Known rows, with every way that one mark hangs from another
gevar{timet tisez{nolik{zalitu{sazol zelel}}}}: 0.61	-2.10	-0.35	-2.12	-0.43	5.11	0.65	-0.85	-0.70	-3.89	1.46	-2.06	3.81	-2.37	0.22	-2.68	0.54	1.62	-1.69	-0.12	-0.19
vaga{zalitu}: 0.71	4.21	-1.14	5.39	1.28	2.97	-1.49	-1.80	0.04	-0.15	-0.73	-1.05	0.70	1.17	-0.28	-0.39	-1.21	-1.84	-2.52	-2.35	-1.78
zalitu{nolik{tisez} zelel}: -0.51	3.08	-1.66	-0.08	0.49	-7.12	0.43	-0.30	3.70	1.17	-0.42	0.71	-2.23	-0.93	0.20	0.38	1.33	-0.80	-1.46	0.71	0.40
tisez{gevar{timet} nolik{zalitu}}: 0.13	0.94	0.31	1.86	0.01	6.25	0.14	-0.17	-5.72	-4.65	0.52	-2.87	5.30	-0.80	0.05	-2.96	-0.65	-0.12	-0.44	-0.14	-1.43
nolik{tisez{gevar{timet}} zalitu}: 0.45	0.54	-0.62	0.99	-0.55	1.56	1.07	-0.58	-1.02	-4.59	1.39	-3.40	3.20	1.49	-0.17	-4.07	-0.80	-0.13	-2.80	-0.04	-0.38
zalitu{nolik sazol zelel}: -0.74	2.35	-1.10	-1.14	-0.11	-1.75	-0.21	1.37	2.76	2.26	-0.97	1.49	-0.57	-2.55	0.70	1.84	1.44	-0.30	1.13	0.67	0.71
zelel{zalitu{nolik rasup sazol vaga}}: -0.34	-3.24	2.49	-0.87	-0.89	1.15	0.24	1.24	0.97	3.07	-0.42	2.16	-2.04	0.39	0.63	3.91	0.52	1.12	2.56	-0.52	0.99
tisez{gevar nolik{zalitu}}: -0.24	2.88	0.19	2.49	0.25	5.87	-0.05	-0.44	-6.34	-1.73	-0.85	-2.92	4.68	-0.52	-0.39	-2.37	-1.17	-0.88	0.25	0.41	-1.53
zelel{zalitu{nolik vaga}}: -0.18	-0.82	1.16	3.87	-0.08	-3.58	0.44	-0.69	0.83	1.59	-1.10	1.77	-1.85	0.15	0.38	4.09	0.13	-0.17	0.72	-1.05	0.83
gevar{timet tisez}: 1.25	-1.32	-0.94	2.91	0.44	1.57	2.17	-3.14	2.10	-5.24	1.21	0.39	2.20	0.28	0.74	-0.79	0.32	0.85	-5.44	-0.77	-1.48
gevar{tisez}: 1.12	0.97	-1.22	3.65	0.69	1.17	1.92	-3.53	0.67	-1.93	-0.37	0.32	1.23	0.60	0.42	0.08	-0.37	-0.05	-4.70	-0.31	-1.57
nolik{tisez zalitu{vaga zelel}}: 0.17	-2.03	-1.32	-0.19	-0.57	-4.52	1.01	-0.99	2.46	1.31	0.25	-1.18	-0.29	0.65	-1.63	-2.35	-1.68	-0.24	-0.60	0.83	1.89
rasup{zalitu{nolik}}: 0.90	3.07	-0.56	4.88	0.89	-0.48	-0.78	-0.68	-3.89	0.47	-1.69	1.65	0.13	1.14	0.27	2.19	-0.02	-1.21	-1.13	-1.06	-1.48
zalitu{nolik rasup sazol vaga zelel}: -0.62	-3.72	0.65	-4.23	-0.42	-2.30	-0.47	1.78	4.25	3.79	0.14	2.68	-1.86	-1.11	-0.12	2.46	0.66	1.00	2.79	1.42	1.60
zelel{zalitu}: -0.14	2.73	-0.14	5.17	0.40	1.35	2.01	-1.50	-2.06	0.51	-1.91	1.10	-0.66	0.40	0.49	0.69	-0.19	-0.61	-0.46	-1.61	-1.44
sazol{zalitu{nolik rasup vaga}}: 0.35	-2.34	1.74	0.33	0.45	0.34	-0.64	-0.21	1.01	1.99	-0.59	3.21	-1.40	2.23	-0.02	2.33	-0.39	0.32	2.98	0.47	-0.61
sazol{zalitu{vaga zelel}}: -0.06	-0.83	-0.83	0.86	0.48	-1.93	0.37	-0.22	-1.32	1.58	-1.24	2.06	-2.31	-0.02	-0.89	0.35	-1.36	-0.39	3.27	0.40	-0.04
sazol{zalitu{nolik{tisez{gevar}} zelel}}: -0.91	3.43	-0.58	-1.27	0.50	-3.85	-0.83	1.78	-2.00	-0.42	-0.62	-0.64	-2.43	-0.17	0.47	-0.31	0.89	-0.64	2.05	0.41	-0.30
zelel{zalitu{rasup vaga}}: 0.08	-2.61	1.37	2.06	0.09	0.86	1.85	-0.95	-1.00	1.89	-0.87	2.09	-1.81	1.56	-0.30	1.10	-0.77	0.46	1.26	-1.04	-0.44
tisez{nolik{zalitu{sazol zelel}}}: -0.37	2.13	-0.60	-0.75	-0.53	5.57	0.04	0.23	-2.29	1.54	-1.09	-1.12	2.75	-2.23	-0.39	-1.87	-0.48	-0.14	1.76	0.74	-0.11
nolik{tisez{gevar{timet}} zalitu{sazol vaga}}: 0.42	-4.21	0.26	-2.42	-2.04	2.13	-0.06	1.11	-0.54	-3.24	2.39	-3.33	2.13	0.86	-0.58	-2.20	-1.65	0.95	-0.91	0.47	2.33
tisez{gevar{timet} nolik{zalitu{sazol zelel}}}: -0.65	0.63	-0.05	-2.58	-0.47	6.33	-0.45	2.08	-4.99	-3.37	0.68	-3.44	4.39	-2.85	-0.02	-3.37	0.03	0.52	1.80	0.16	-0.01
sazol{zalitu{nolik{tisez} rasup vaga zelel}}: -0.34	-2.25	0.76	-3.65	0.25	-4.69	-0.59	0.88	1.44	2.54	0.09	2.17	-4.14	1.16	-0.40	0.64	0.18	0.55	3.23	1.03	0.69
zalitu{nolik{tisez} rasup zelel}: -0.58	1.24	-0.55	-2.48	0.75	-5.09	0.55	0.01	4.17	1.95	0.00	1.57	-2.45	0.27	0.14	-0.61	1.69	-0.03	-0.39	1.00	-0.36
rasup{zalitu{nolik{tisez} sazol vaga}}: 1.00	-1.72	0.06	-0.57	-1.33	-1.89	-2.10	0.94	-2.88	1.66	0.14	0.61	-2.52	1.02	-0.28	2.94	-0.99	0.08	-0.48	-0.17	2.08

Rows
-0.48	-2.11	-0.75	-3.96	-1.32	-6.50	-0.97	1.37	4.21	2.60	0.65	0.85	-3.50	-1.67	-0.26	2.29	0.31	0.47	0.47	1.25	3.45
zalitu{nolik{tisez} sazol vaga zelel}
-0.61	1.33	-0.32	-0.11	0.45	3.71	-0.02	0.80	-4.68	-4.01	0.43	-3.17	4.47	-2.02	-0.33	-3.81	-0.08	-0.15	0.98	0.05	-1.05
tisez{gevar{timet} nolik{zalitu{zelel}}}
-0.14	2.84	0.44	2.85	0.08	-3.01	1.18	-0.69	0.52	0.80	-0.88	0.48	-2.42	0.60	1.03	1.70	1.09	-0.53	-1.22	-1.07	0.00
zelel{zalitu{nolik{tisez}}}
-0.10	0.27	1.44	-2.01	0.34	1.20	-0.72	1.10	-1.56	-2.85	1.01	0.32	-0.82	2.08	1.03	-1.01	0.98	0.59	0.72	-0.06	-1.52
sazol{zalitu{nolik{tisez{gevar{timet}}} rasup}}
0.43	1.85	0.29	0.46	0.47	7.75	-2.06	0.13	0.27	1.47	0.00	-0.68	0.43	1.31	0.04	-0.74	-0.77	-0.59	-0.55	-1.85	-1.55
vaga{zalitu{rasup sazol}}
1.13	-2.59	0.34	1.76	-0.14	2.83	0.27	-3.11	-1.34	-1.26	0.17	-1.47	3.20	0.07	-0.85	-0.47	-1.50	0.67	-2.40	0.43	-0.05
gevar{tisez{nolik{zalitu{vaga}}}}
0.36	1.20	-1.24	0.86	-0.12	-0.39	1.29	-0.73	-1.58	-4.62	1.35	-1.63	0.30	0.60	0.31	-2.27	-0.38	-0.21	-3.71	-0.34	-0.64
nolik{tisez{gevar{timet}}}
-0.17	4.75	-1.03	2.92	1.63	-2.48	-2.79	0.20	2.67	0.92	-0.70	-0.82	-0.54	-0.67	0.09	0.63	0.84	-1.87	-0.49	-1.83	-0.60
vaga{zalitu{nolik zelel}}
-0.02	1.61	1.09	1.21	1.07	2.79	-0.10	-0.29	-0.12	1.23	-1.22	2.94	-0.64	2.10	0.72	1.05	0.56	-0.34	2.29	0.09	-2.42
sazol{zalitu{nolik rasup}}
-0.17	0.72	-0.01	-2.24	-1.02	0.18	-0.74	1.74	0.55	-2.91	1.59	-1.46	0.26	-0.67	1.27	0.76	1.10	0.42	-1.91	0.22	1.08
zalitu{nolik{tisez{gevar{timet}}} sazol}
0.10	-2.78	2.02	-0.30	-0.43	-3.58	0.60	-0.19	1.64	2.19	0.09	1.43	-3.54	1.78	0.30	2.19	0.37	0.60	0.51	-0.47	1.03
zelel{zalitu{nolik{tisez} rasup vaga}}
0.03	2.11	-1.94	0.55	0.04	-1.89	1.68	-1.13	1.41	0.60	-0.36	-1.39	0.54	0.50	-0.83	-3.92	-0.54	-0.69	-1.26	0.60	0.14
nolik{tisez zalitu{zelel}}
0.34	-2.35	0.32	0.17	-1.03	-1.00	-0.84	0.10	3.10	2.03	-0.06	2.02	-0.49	-0.67	0.34	4.40	-0.41	0.18	0.28	0.72	2.01
zalitu{nolik sazol vaga}
-0.45	-4.04	0.37	-6.31	-0.99	-4.57	-0.71	1.77	4.67	3.68	1.11	1.59	-3.54	-0.58	-0.24	1.50	0.63	1.18	1.54	1.53	2.61
zalitu{nolik{tisez} rasup sazol vaga zelel}
0.15	4.42	-0.32	2.14	0.65	-1.20	-3.33	0.43	-0.34	-1.35	0.56	-3.31	-0.49	1.12	0.27	0.20	0.03	-1.77	-2.77	-1.69	-0.41
vaga{zalitu{nolik{tisez{gevar}}}}
1.24	-1.55	0.04	1.77	0.15	5.26	1.21	-2.97	-1.14	-5.10	1.28	-1.60	4.90	-0.46	0.14	-2.46	0.00	1.18	-3.75	-0.41	-1.41
gevar{timet tisez{nolik{zalitu}}}
-0.11	2.66	-0.98	-0.03	0.24	-0.72	-1.43	2.01	-3.83	1.99	-1.40	1.34	-1.08	-1.13	0.30	1.90	0.83	-0.50	1.37	-0.40	0.09
rasup{zalitu{nolik sazol zelel}}
-0.38	1.23	1.69	2.66	0.73	0.70	1.37	-0.34	0.33	1.68	-1.29	2.08	-1.02	1.08	1.01	1.93	1.45	-0.08	0.87	-0.93	-1.62
zelel{zalitu{nolik rasup}}
0.61	-2.92	-0.01	-2.16	-0.84	2.77	0.06	-0.93	-0.94	0.02	0.43	-1.71	2.28	-1.90	-0.82	-0.58	-0.87	1.20	-0.62	0.96	1.10
gevar{tisez{nolik{zalitu{sazol vaga zelel}}}}
-0.25	-3.86	0.24	-2.85	-0.65	2.72	0.64	0.90	2.13	3.04	-0.08	0.59	1.24	0.20	-1.27	-1.39	-1.18	0.84	2.94	1.28	1.22
nolik{zalitu{rasup sazol vaga zelel}}
0.21	-1.36	0.03	0.34	-0.53	-6.20	-0.87	-0.16	0.86	-0.58	0.68	-0.70	-1.38	0.59	-0.17	2.15	-0.63	-0.35	-1.60	0.65	1.60
zalitu{nolik{tisez{gevar}} vaga}
-0.10	2.89	-0.86	1.24	1.72	1.93	-1.27	-0.21	0.81	1.35	-0.45	-0.35	-0.67	0.76	-0.61	-2.14	-0.12	-1.24	0.08	-1.80	-2.16
vaga{zalitu{rasup zelel}}
-0.12	-3.02	-0.58	-0.86	0.62	-2.70	1.49	-0.85	1.94	2.55	-0.35	2.58	-1.62	0.22	-1.24	-0.39	-0.82	0.18	1.36	0.80	-0.22
zalitu{rasup vaga zelel}
-0.56	-2.92	0.33	-1.36	0.70	-5.58	0.24	0.12	4.39	2.89	-0.17	3.00	-1.77	-0.19	-0.54	2.03	0.67	0.28	1.91	1.14	0.50
zalitu{nolik rasup vaga zelel}
-1.04	2.71	-0.15	-1.91	-0.41	5.65	-0.69	2.00	-5.63	-0.34	-0.60	-3.45	3.61	-2.69	-0.35	-2.53	-0.55	-0.34	2.46	0.81	-0.18
tisez{gevar nolik{zalitu{sazol zelel}}}
0.15	1.35	-0.36	0.73	0.07	-3.24	-0.04	0.05	0.89	-3.58	1.17	-0.97	0.38	0.26	0.77	0.13	0.95	-0.28	-2.95	0.13	-0.12
zalitu{nolik{tisez{gevar{timet}}}}
-0.37	-0.84	-0.24	-3.17	0.03	0.55	1.30	1.05	-0.20	-3.10	1.72	-2.87	1.93	1.04	-0.49	-5.67	0.28	0.51	-0.31	0.50	-0.45
nolik{tisez{gevar{timet}} zalitu{rasup zelel}}
-0.89	0.43	0.09	-3.44	0.28	0.32	0.14	1.76	3.36	2.99	-0.49	2.34	-0.85	-1.21	0.57	0.80	1.81	0.24	1.96	1.04	-0.18
zalitu{nolik rasup sazol zelel}
-0.03	-1.87	1.24	-0.52	-1.64	-2.49	-0.09	0.93	1.18	2.05	0.06	0.32	-3.30	-0.08	0.67	3.46	0.12	0.65	0.42	-0.54	2.67
zelel{zalitu{nolik{tisez} sazol vaga}}
-0.44	-2.11	0.96	-1.78	0.83	-2.77	-0.55	0.84	1.11	2.64	-0.73	3.02	-2.58	0.75	-0.47	1.57	0.24	0.23	4.44	0.64	-0.09
sazol{zalitu{nolik rasup vaga zelel}}
0.00	1.51	-0.16	1.69	0.24	4.49	0.00	-0.39	-5.78	-4.66	0.48	-1.37	3.04	-1.42	0.43	-1.39	-0.25	-0.19	-1.33	-0.48	-1.63
tisez{gevar{timet} nolik}
